Each row was made from one small tree. The marks that hang from a mark follow it in brackets, in the order of their numbers. Every link used is in the known rows. Write each row's tree.
Known rows
K647(K210): |   5.0 |  21.9 |  -3.5 | -18.9 | -11.6 | -34.0 |  14.4 |  -2.5 |   9.3 |  14.4 |   4.6 | -18.3 | -18.5 |  38.3 |  -4.7 | -17.5 |   3.1 |  17.0 | -12.5 |
K392(K61 K587): |   6.5 |  -1.1 |  19.1 |  -5.5 |  30.2 |  24.2 |  32.2 |  13.2 | -34.0 |  40.3 |  -0.8 |  24.8 |  32.8 | -36.3 | -33.6 |  22.3 |  18.6 | -24.3 | -20.5 |
K346(K587 K647): |  20.7 |  43.7 |  -5.8 | -28.8 |  25.7 | -11.8 |   0.7 | -24.8 | -19.6 |  31.9 |  36.8 | -27.8 |   3.4 |   6.9 |  10.8 |   6.9 |  11.1 |  21.9 | -16.9 |
K61(K587): |  11.5 |  15.7 | -28.0 | -10.5 | -11.0 |   1.7 |  18.6 | -13.3 | -27.6 |   7.5 | -21.2 |  18.4 |  13.5 |  -8.3 |  28.9 | -12.7 |  12.0 | -18.6 |  -5.1 |
K210(K587(K61(K392) K530)): |  34.6 | -10.9 |  23.2 |   4.4 |   4.8 | -15.5 |  20.2 |   9.8 | -18.4 |  20.9 |   3.5 |  68.1 |  45.0 | -12.1 | -15.1 | -57.4 |  28.6 | -47.5 | -17.7 |
K647(K210(K587(K392(K61) K530))): | -12.0 |  19.6 |   5.3 | -26.6 |   2.0 | -16.2 |  70.3 |  28.0 | -20.9 |  38.1 |  19.0 |  28.4 |  25.7 |   8.6 | -47.4 | -48.2 |  31.1 | -13.5 | -45.5 |
K392(K587(K530)): |  31.3 |  -2.2 |  15.9 |   7.2 |  -2.0 |   9.9 |  26.9 |  11.1 |  -5.6 |  12.5 |   3.6 |  10.1 |  34.1 | -41.6 | -32.2 |  -1.8 |   0.3 | -28.7 |  -7.3 |
K587(K530(K506)): | -24.8 |  22.4 |  25.5 |  16.8 | -30.5 |  12.1 |  -1.6 |  -6.7 |  11.2 | -11.0 |  29.4 | -10.0 |   2.5 | -19.1 | -26.8 | -18.2 | -31.4 | -23.3 |  -8.2 |
K210(K587(K61(K392) K530(K506))): |  -4.0 |  11.0 |  34.1 |   3.8 |  -8.7 | -11.8 |  16.6 | -19.1 |  -9.5 |  17.9 |  11.0 |  52.9 |  31.2 | -24.2 | -27.5 | -65.1 |   3.2 | -51.6 | -19.1 |
K61(K392(K587(K530))): |  46.3 | -21.9 |  19.1 |   2.8 |   5.6 |  -1.2 |  15.1 |   6.2 | -19.5 |  15.6 |  18.9 |  45.3 |  48.8 | -49.0 | -31.8 |  -2.1 |   3.0 | -31.7 |   4.1 |
K346(K587(K61 K392 K530) K647(K210)): |   1.5 |  59.3 |  16.3 | -25.3 |  19.6 | -47.2 |  35.8 | -31.3 | -16.2 |  71.4 |  26.4 | -23.0 |  19.6 |  52.8 | -53.3 | -41.4 |  20.5 |   3.7 |  -4.6 |
K392(K587(K61 K530(K506))): | -14.8 |  20.2 |  48.2 |  14.8 |   0.1 |  13.1 |  24.9 | -26.9 |  -2.6 |  33.0 |  -9.5 |  12.2 |  27.7 | -38.0 | -61.0 | -19.4 | -12.5 | -50.0 |  -3.5 |
K61(K392 K587): |  31.7 |  -3.9 | -25.8 | -11.8 |  -2.7 | -10.4 |  13.6 | -19.5 | -44.8 |   9.4 |  -4.1 |  53.9 |  31.7 | -14.4 |  27.2 | -14.8 |  11.9 | -21.7 |  12.2 |
K392(K61 K587(K530(K506))): | -18.5 |  19.1 |  44.8 |  10.6 |   0.2 |  37.8 |  33.8 |   6.3 | -19.1 |  29.0 |  29.0 |  14.2 |  35.4 | -54.4 | -61.2 |   2.0 | -12.4 | -46.1 | -27.5 |
K346(K647): |  16.8 |  43.5 |   3.8 |  -8.5 |   0.2 | -26.8 |  -7.8 |  -1.9 |  -1.3 |  19.2 |  16.0 |  -8.6 | -11.4 |   7.9 |   7.8 |   0.5 |   8.9 |  10.8 |  -3.4 |
K210(K587(K61)): |   6.1 |   7.1 |   5.9 |  -9.6 |  16.1 | -12.0 |  26.0 |  -5.9 |  -7.7 |  28.8 | -28.7 |  30.4 |  13.9 |   0.9 |  -1.7 | -41.2 |  37.6 | -23.9 | -27.3 |
K346(K587): |   4.5 |  -0.6 |  -8.6 | -19.5 |  21.3 |  14.2 |  11.2 | -22.9 | -18.0 |  14.7 |  17.6 | -24.0 |  15.8 |   1.2 |   0.5 |   5.7 |   3.0 |  10.8 | -15.0 |
K61(K392 K587(K530)): |  41.7 |  -1.7 | -10.3 |   7.3 | -20.0 |  -1.5 |  12.8 |   2.9 | -41.4 |   0.3 |  13.0 |  56.5 |  46.8 | -19.3 |  11.3 | -30.1 |   3.3 | -41.7 |   5.4 |

Which tree is each row?
|   8.0 |  18.8 |  -2.2 |   4.5 | -34.1 |   1.5 |   9.2 | -26.7 | -33.1 |  -2.0 |  22.5 |  44.9 |  30.0 | -34.3 |  -1.9 | -36.1 | -20.5 | -43.9 |   2.7 |
K61(K392 K587(K530(K506)))
|  20.1 | -17.1 |  36.6 |  29.9 |   2.2 |  -7.7 |  -7.8 |   4.4 | -16.7 |  15.4 |  10.6 |  51.4 |  40.5 |   9.5 | -32.7 | -32.9 |   1.3 | -46.0 |  20.4 |
K587(K61(K392) K530)
|  -5.1 |   7.2 | -26.7 |  -3.9 | -13.7 |   0.6 |  43.7 |  -9.1 | -31.2 |   8.7 |  -9.4 |  35.0 |  37.4 | -19.1 | -15.4 | -27.2 |   6.5 | -28.7 |  13.2 |
K61(K587(K392 K530))
| -36.1 |  40.3 |   0.9 | -30.9 | -22.9 | -34.4 |  57.4 | -20.4 |  13.2 |  16.7 |  14.9 |  -0.8 |  -3.4 |  -6.2 | -42.7 | -62.9 |  -2.6 |  -0.2 | -33.5 |
K647(K210(K587(K392 K530(K506))))
|  21.1 |  -3.1 |  37.4 |  19.3 |  14.2 |   8.5 |  24.6 |   0.3 |  -6.0 |  35.7 | -17.6 |  23.2 |  40.5 | -25.5 | -49.4 | -14.7 |  14.7 | -47.9 |  -0.7 |
K392(K587(K61 K530))
| -24.0 |  38.1 |  14.4 |  13.7 | -24.8 |  35.6 |  30.1 |   3.4 | -41.2 |  18.2 |  21.4 |  27.4 |  30.2 | -21.3 | -15.9 | -24.0 | -11.2 | -58.8 | -29.5 |
K392(K61(K587(K530(K506))))
|   6.9 |  65.3 |  12.3 | -34.3 |   4.2 | -45.0 |  62.8 |  27.1 | -21.6 |  57.2 |  34.8 |  20.4 |  13.3 |  17.9 | -37.4 | -49.3 |  38.5 |  -4.0 | -48.1 |
K346(K647(K210(K587(K392(K61) K530))))
|  10.2 |   1.8 |  28.5 |   2.4 |  -8.6 |   7.1 |  15.4 | -21.1 | -13.6 |   9.8 |  31.9 |  32.2 |  33.7 | -62.8 | -46.3 |  -7.9 | -25.6 | -35.0 |   2.8 |
K61(K392(K587(K530(K506))))
|  -0.3 |  31.1 |  31.4 | -14.6 | -20.4 | -42.6 |  31.7 | -22.4 |  -1.2 |  31.0 |  18.6 |  33.6 |  13.4 |  16.0 | -31.2 | -78.8 |   6.6 | -33.9 | -31.5 |
K647(K210(K587(K61(K392) K530(K506))))
| -49.9 |  20.5 |  21.2 |  -2.7 |  -0.9 |  -3.8 |  48.2 | -29.0 |  -4.2 |  22.4 | -10.0 |  32.0 |  23.6 | -26.7 | -54.1 | -63.1 |   7.8 | -36.6 | -14.1 |
K210(K587(K61 K392 K530(K506)))
| -33.6 | -10.3 |   1.9 | -16.8 |  48.3 |   2.8 |  28.4 | -49.8 | -28.8 |  44.0 | -11.8 |   1.7 |  33.6 |   9.3 | -42.2 | -12.8 |  15.7 |  -1.9 |  14.3 |
K346(K587(K61 K392))
|  21.8 |  27.2 |  18.3 | -10.2 | -12.7 | -35.8 |  40.8 |  12.3 |   7.0 |  35.8 |  -7.0 |  10.8 |  11.0 |  34.0 | -16.6 | -69.8 |  31.4 | -26.7 | -45.0 |
K647(K210(K587(K61 K530)))
| -24.1 |  19.3 |  -8.9 | -42.0 |  19.0 | -23.7 |  71.3 |  10.2 | -22.9 |  46.8 |   0.7 |  26.4 |   8.7 |  13.2 | -31.8 | -34.9 |  38.2 |   4.8 | -38.5 |
K647(K210(K587(K392(K61))))
|  47.7 |  72.3 |   3.2 | -28.8 | -21.4 | -58.6 |  30.6 |  19.0 |  11.3 |  30.4 |  30.8 | -10.2 | -10.3 |  23.5 |   7.2 | -52.6 |  29.9 |   4.3 | -55.8 |
K346(K647(K210(K587(K530))))
|  -3.0 |  57.0 | -19.5 | -53.4 |  26.1 | -51.3 |  34.2 | -41.3 | -16.7 |  55.3 |  27.1 | -38.5 |  -6.1 |  37.2 | -20.9 | -12.9 |  16.0 |  47.7 |  -7.6 |
K346(K587(K392) K647(K210))
| -39.3 |  29.4 | -11.1 |  -2.0 | -27.3 |   7.8 |  39.5 | -38.4 | -23.2 |   5.0 |   0.4 |  20.9 |  22.1 | -32.5 | -27.7 | -33.6 | -18.3 | -31.9 |  11.4 |
K61(K587(K392 K530(K506)))
|  12.8 |  47.2 |  15.3 | -14.5 |  36.1 | -17.3 |  -1.9 | -34.0 | -22.2 |  57.2 |  12.4 | -17.7 |  12.8 |  23.8 |  -5.9 | -11.0 |  22.9 |  -0.2 | -12.1 |
K346(K587(K61) K647)
| -24.5 |  -4.6 |  14.2 |  -3.1 |  32.6 |  37.3 |  41.2 |   4.2 | -45.8 |  30.8 |  39.0 |   7.7 |  54.7 | -13.0 | -56.1 |  -1.2 |   5.1 | -19.2 | -11.2 |
K346(K587(K392(K61) K530))
|  13.5 | -17.2 |   9.8 | -11.4 |  40.6 |  -1.5 |   2.7 | -36.6 | -36.0 |  37.6 |  11.1 |  25.4 |  41.0 |  11.6 | -13.5 | -12.2 |  14.7 | -14.8 |   9.4 |
K346(K587(K61(K392)))
| -30.5 |   0.7 |  -6.9 | -23.3 |  29.3 |   7.5 |  57.6 |  10.4 | -37.3 |  30.7 |  -4.1 |  46.2 |  26.5 | -24.2 | -26.4 | -19.4 |  37.0 | -10.1 | -29.2 |
K210(K587(K392(K61)))
|  -8.3 |  17.0 |   7.3 | -19.7 |  -1.4 | -43.0 |  62.6 |  -2.2 |  -1.5 |  40.9 | -18.1 |  24.1 |  21.7 |  27.1 | -45.5 | -72.8 |  35.1 | -17.7 | -23.6 |
K647(K210(K587(K61 K392 K530)))
| -16.4 |   0.5 |   8.7 |  -6.9 |  13.7 |  16.0 |  57.8 |  29.5 | -31.4 |  24.2 |  14.3 |  49.6 |  41.9 | -30.4 | -40.7 | -31.8 |  28.6 | -32.3 | -32.4 |
K210(K587(K392(K61) K530))
| -12.5 |  56.9 |   3.0 | -42.4 |  37.8 | -57.2 |  34.6 | -54.1 | -17.3 |  77.3 |   8.1 | -25.5 |   3.5 |  55.3 | -38.7 | -27.6 |  27.3 |  27.6 |  -2.6 |
K346(K587(K61 K392) K647(K210))
|  16.1 |  18.5 |   3.2 |  12.2 | -13.9 |  28.9 |  32.3 |  31.1 | -47.5 |  22.8 |  13.1 |  40.5 |  46.0 | -13.1 |  -5.1 | -18.7 |  15.5 | -56.5 | -24.2 |
K392(K61(K587(K530)))
